Each row comes from the steps of one walk. Every step used is in the known rows, and no mark comes twice. Write the walk behind each row, first mark first.
(in the rows, 128 means zero)
Known rows
K -> C -> N: [ 62 179 119 119 139 151 109 164 159 138 157 154 170 126 126 161 121 142
 101  89 145  84 140 157 133  99 134 163]
D -> H -> S -> P -> C -> A -> X: [ 59 159 136  90 103 118  96 121 127 152 151 168 162 113 141 174 122 149
  61  75 152 114 116 210 120 147 122 105]
S -> A -> C: [ 88 186 108  90 129 122 126 171 169 134 151 156 134 141 148 130 106 138
  77 108 153 139 122 121  93  90 147 104]
D -> H -> S -> P -> C -> A: [ 65 139 119  82 101 107  77 125 117 136 142 145 125 113 141 187 106 133
  66  68 153 114 107 175 127 135 124  95]
X -> H -> S -> N: [ 97 141 108  88 137 128  68 103 128 143 107 120 159 123 144 182 107 138
  70  96  94 114 160 153 152 129 105 103]
A -> X -> H -> S -> P: [ 99 163 132  75 124 140  89 103 122 156 111 157 194 116 130 160 126 149
  55  83 130 107 144 199 143 131 113  91]
D -> H -> S -> P: [ 89 127  98  51 119 137  72 147  95 148 106 146 141 128 141 169 119 130
  59  84 146 117 139 187 143 103 117  72]
D -> A -> C -> H -> S -> P: [ 49 162  92  91 109 193  92 192 123 140 139 144 107 129 156 156 101 151
  38 101 138 143 101 157 119  86 123  73]
H -> S -> P: [ 92 137 113  73 107 148  86 140 118 146 124 136 141 116 143 155 117 136
  71  96 154  96 127 149 137 116 123  86]
K -> C -> H: [ 81 181 136 138 156 163  85 167 130 144 149 158 156 125 132 148 110 143
 123 101 128 100 145 145 118 114 131 144]
X -> H: [123 157 136  99 153 107 104 108 120 139 116 129 175 128 130 169 108 134
  97 102 123 132 152 136 148 117 122 125]
D -> H -> S -> A -> C: [ 83 162  76  52 126 115  98 185 130 126 138 180 120 149 170 157 109 131
  49  90 133 142 143 168 100  87 130  76]
H -> S -> P -> C -> N: [ 39 149  99  92  85 161  98 129 145 143 130 134 154 118 134 173 135 146
  44  75 156  80 119 162 150 118 118 117]
D -> A -> S: [ 55 144 113  68 139 162 138 174 147 148 157 122 144 111 164 172  97 149
 104 129 153 146 111 159 122  91 126 149]
H -> S -> A: [ 79 170 116  76 111 111  98 151 125 141 142 155 131 132 171 144 109 135
  78 104 133 115 135 137 125 130 135 110]
X -> H -> S: [119 143 120  87 136 110  90 116 105 126 116 145 164 119 154 182 109 133
  83  91 109 120 161 148 149 128 108 110]
C -> A: [101 156 168 123 131 107 125 130 139 144 169 138 132 115 156 142  95 133
 127 110 151 134 114 126 127 130 139 140]
X -> H -> S -> A -> C -> N: [ 64 180  90  82 121 131 112 148 162 119 133 173 140 145 167 160 110 140
  23  72 105 124 133 177 133  78 129 115]
P -> C -> A: [ 83 165 157 133 118  98 124 117 150 137 175 132 145 111 141 166 102 137
 120 103 159 123 110 113 122 152 135 148]
P -> S -> A: [ 61 174 116  98 119 117 102 135 145 144 142 141 166 125 166 151 107 128
 100 103 133 138 135 155 142  93 142 121]
K -> S: [111 156 121  90 136 143 132 120 120 124 136 118 145 116 141 148 106 149
 142 107 136 111 153 116 140 128 125 110]
H -> S -> A -> C -> N: [ 51 176  91  86 108 148 125 183 169 129 156 176 125 147 182 138 118 141
  39  87 138 114 123 159 118  79 137 117]
D -> A -> C: [ 79 170  93  89 128 137 134 190 153 131 162 137 137 133 142 165 102 147
  83 121 157 159 119 115 107  98 131 100]
K -> C -> H -> S: [ 81 168 122 128 141 164  74 172 115 136 148 167 145 115 155 159 112 141
 108  90 116  89 151 154 121 121 120 129]
A -> C -> N: [ 80 157 110 110 130 160 144 173 173 136 151 156 154 138 150 142 121 139
  76 103 152 123 132 146 126  65 133 129]
X -> H -> S -> P -> C: [ 90 147 107  82 105 120  72  90 122 131 107 127 165 107 112 198 119 143
  50  70 134  97 136 152 144 137 110  91]
A -> X -> H -> S -> P -> C: [ 84 171 119  84 107 128  89  89 134 147 117 153 204 111 113 182 133 156
  47  75 133  93 145 186 136 155 109  99]
D -> A: [ 70 169 118  92 125 125 120 164 122 146 149 123 142 132 145 164 104 142
  99 124 151 150 125 121 134 129 131 123]

Which walk is each row?
[ 26 138 114  84 114 199 128 135 183 157 137 122 164 107 128 167 133 153
  60  90 169  90  97 189 135  67 127 158]	A -> S -> P -> C -> N
[ 84 187 150 107 128 120  71 115 150 139 166 177 178  95 122 169 102 151
  73  57 126  81 119 213 114 140 123 124]	K -> C -> A -> X -> H -> S -> P
[ 80 144 132 104 118 181  76 144 103 157 112 143 128 121 158 137 116 140
  68  99 131 112 122 165 147 110 125  95]	C -> H -> S -> P
[ 47 144 132 103 131 209 108 134 151 160 127 129 150 105 135 154 118 153
  80 108 152 111 100 175 124  79 126 142]	A -> S -> P -> C -> H
[ 89 176 154 134 141 109 101 152 159 130 190 154 143 104 133 158  89 135
 136  90 150  99 117 140 103 132 139 153]	K -> C -> A
[ 74 207 134  84 129 137 142 118 144 146 146 152 161 132 146 115 117 164
 113 107 133 115 148 151 121 146 139 116]	K -> S -> A -> X
[ 93 163 162 100 118 120  95  95 133 151 142 162 167 105 146 154 105 147
  64  77 128 115 116 206 139 138 122 107]	C -> A -> X -> H -> S -> P
[ 51 155 109 127 117 172  73 122 132 153 124 128 142 127 156 168 120 151
  75 109 108 105 142 136 140 149 108 117]	P -> C -> H -> S -> N
[ 77 154 123 127 116 153  97 133 106 139 133 148 147 122 165 166 123 143
  92 106 126 110 142 128 137 143 112 122]	P -> C -> H -> S
[ 71 130 160  85 131 168 123 137 168 155 162 128 127  91 154 140  91 140
 103 100 166 122  75 183 114  76 140 146]	C -> A -> S -> P
[115 178 150 106 153 119 122 104 132 156 122 157 212 131 130 155 125 147
  95 109 124 131 164 170 141 135 121 129]	A -> X -> H
[ 72 193 124 118 138 158 119 174 151 146 143 164 119 150 160 112 103 141
  74 114 129 149 117 136 102  82 148 114]	S -> A -> C -> H
[ 76 144 101  84  94 137  83 123 129 140 130 130 151 107 125 178 124 140
  65  88 160  90 126 135 130 138 117  89]	H -> S -> P -> C
[ 72 125 119  82 153 186 113 139 174 165 136 115 156 112 154 152 106 147
 106 124 137 117 127 166 123  81 120 145]	A -> S -> N
[ 40 206 133 123 110 147 105 133 131 160 143 179 165 139 170 136 131 159
  64 107 121 117 137 170 120 163 129 130]	P -> C -> H -> S -> A -> X
[ 69 163 152 118 103 117 103 110 158 145 158 123 139 104 115 160 104 139
  89  89 173 112  88 129 118 137 137 124]	S -> P -> C -> A
[ 74 189 128  83 115 126 117 146 137 159 148 177 167 137 172 128 128 150
  74 109 137 114 144 169 116 145 135 114]	H -> S -> A -> X
[ 78 126 130  65 136 190 118 144 156 158 133 123 155 101 139 145 111 143
  90 108 165 111 106 177 122  64 132 128]	A -> S -> P
[110 167 167 114 132  97 115 104 129 142 156 174 174 110 172 158 104 145
  94  91 113 129 138 186 137 155 118 130]	C -> A -> X -> H -> S
[ 58 199 142 112 125 158 107 150 119 165 138 186 154 144 187 112 124 152
  69 113 114 129 142 180 127 141 134 122]	C -> H -> S -> A -> X
[ 43 165 105  95 100 173 125  99 152 131 128 109 148 116 109 163 125 162
  80  74 155  79 120 147 157 115 128 122]	K -> S -> P -> C -> N
[ 51 186 106 100 121 147 142 174 184 140 154 163 134 153 155 124 116 140
  54  97 147 131 116 150 117  69 151 131]	S -> A -> C -> N
[ 88 132 161 101 145 145 143 146 163 145 174 140 136  95 176 146  90 136
 134 115 150 130  96 165 112  86 136 168]	C -> A -> S
[ 78 187 168 122 118 108 106  71 160 154 146 146 186 106 103 163 111 154
  70  80 144 120 107 180 128 155 131 131]	S -> P -> C -> A -> X -> H
[ 69 148 134 104  89 119  92 117 141 136 161 134 128  96 140 172 103 140
  79  79 160  98  95 140 122 148 125 108]	H -> S -> P -> C -> A
[ 80 145  97 117 133 195  89 165 147 146 131 147 125 134 170 145 106 148
  69 115 110 125 138 146 116  90 114  92]	A -> C -> H -> S -> N
[ 91 187  96  76 130 139 139 147 161 113 151 144 118 129 147 132  96 151
 102  97 139 122 129 113 100  98 141  91]	K -> S -> A -> C
[ 46 221 131 120 132 159  82 167 135 156 158 202 166 134 160 128 120 159
  80  90 113  94 143 191 103 141 132 138]	K -> C -> H -> S -> A -> X
[ 77 187 144 125 144 118  68 111 168 145 168 166 179 101 133 177  97 158
  90  73  94  90 143 205 114 159 112 139]	K -> C -> A -> X -> H -> S -> N
[ 48 138 141 115 131 156 120 114 196 153 171 112 140  95 151 170  91 150
 111 112 140 117  97 160 112 114 126 170]	P -> C -> A -> S -> N
[ 91 173 120  75 125  95  85 118 118 132 117 153 145 133 159 165 104 136
  60  85 104 123 145 151 142 132 125 110]	X -> H -> S -> A
[ 69 197 132  97 136 108 102  95 150 151 128 160 215 126 153 157 115 145
  81  92 110 145 155 205 147 113 134 126]	P -> S -> A -> X -> H
[ 77 180 118  82 128 116 109 130 109 144 137 153 186 129 157 184 115 157
  65 106 113 142 152 181 147 153 110 111]	D -> A -> X -> H -> S
[ 79 153 133 101 102 101  76  83 133 126 139 131 142  97 128 193  98 140
  59  63 129 106 106 156 141 146 117 109]	X -> H -> S -> P -> C -> A
[  7 158 117  91 120 208 108 156 144 158 135 112 135 112 137 172 107 159
  63 113 150 137  85 175 129  91 124 141]	D -> A -> S -> P -> C -> H
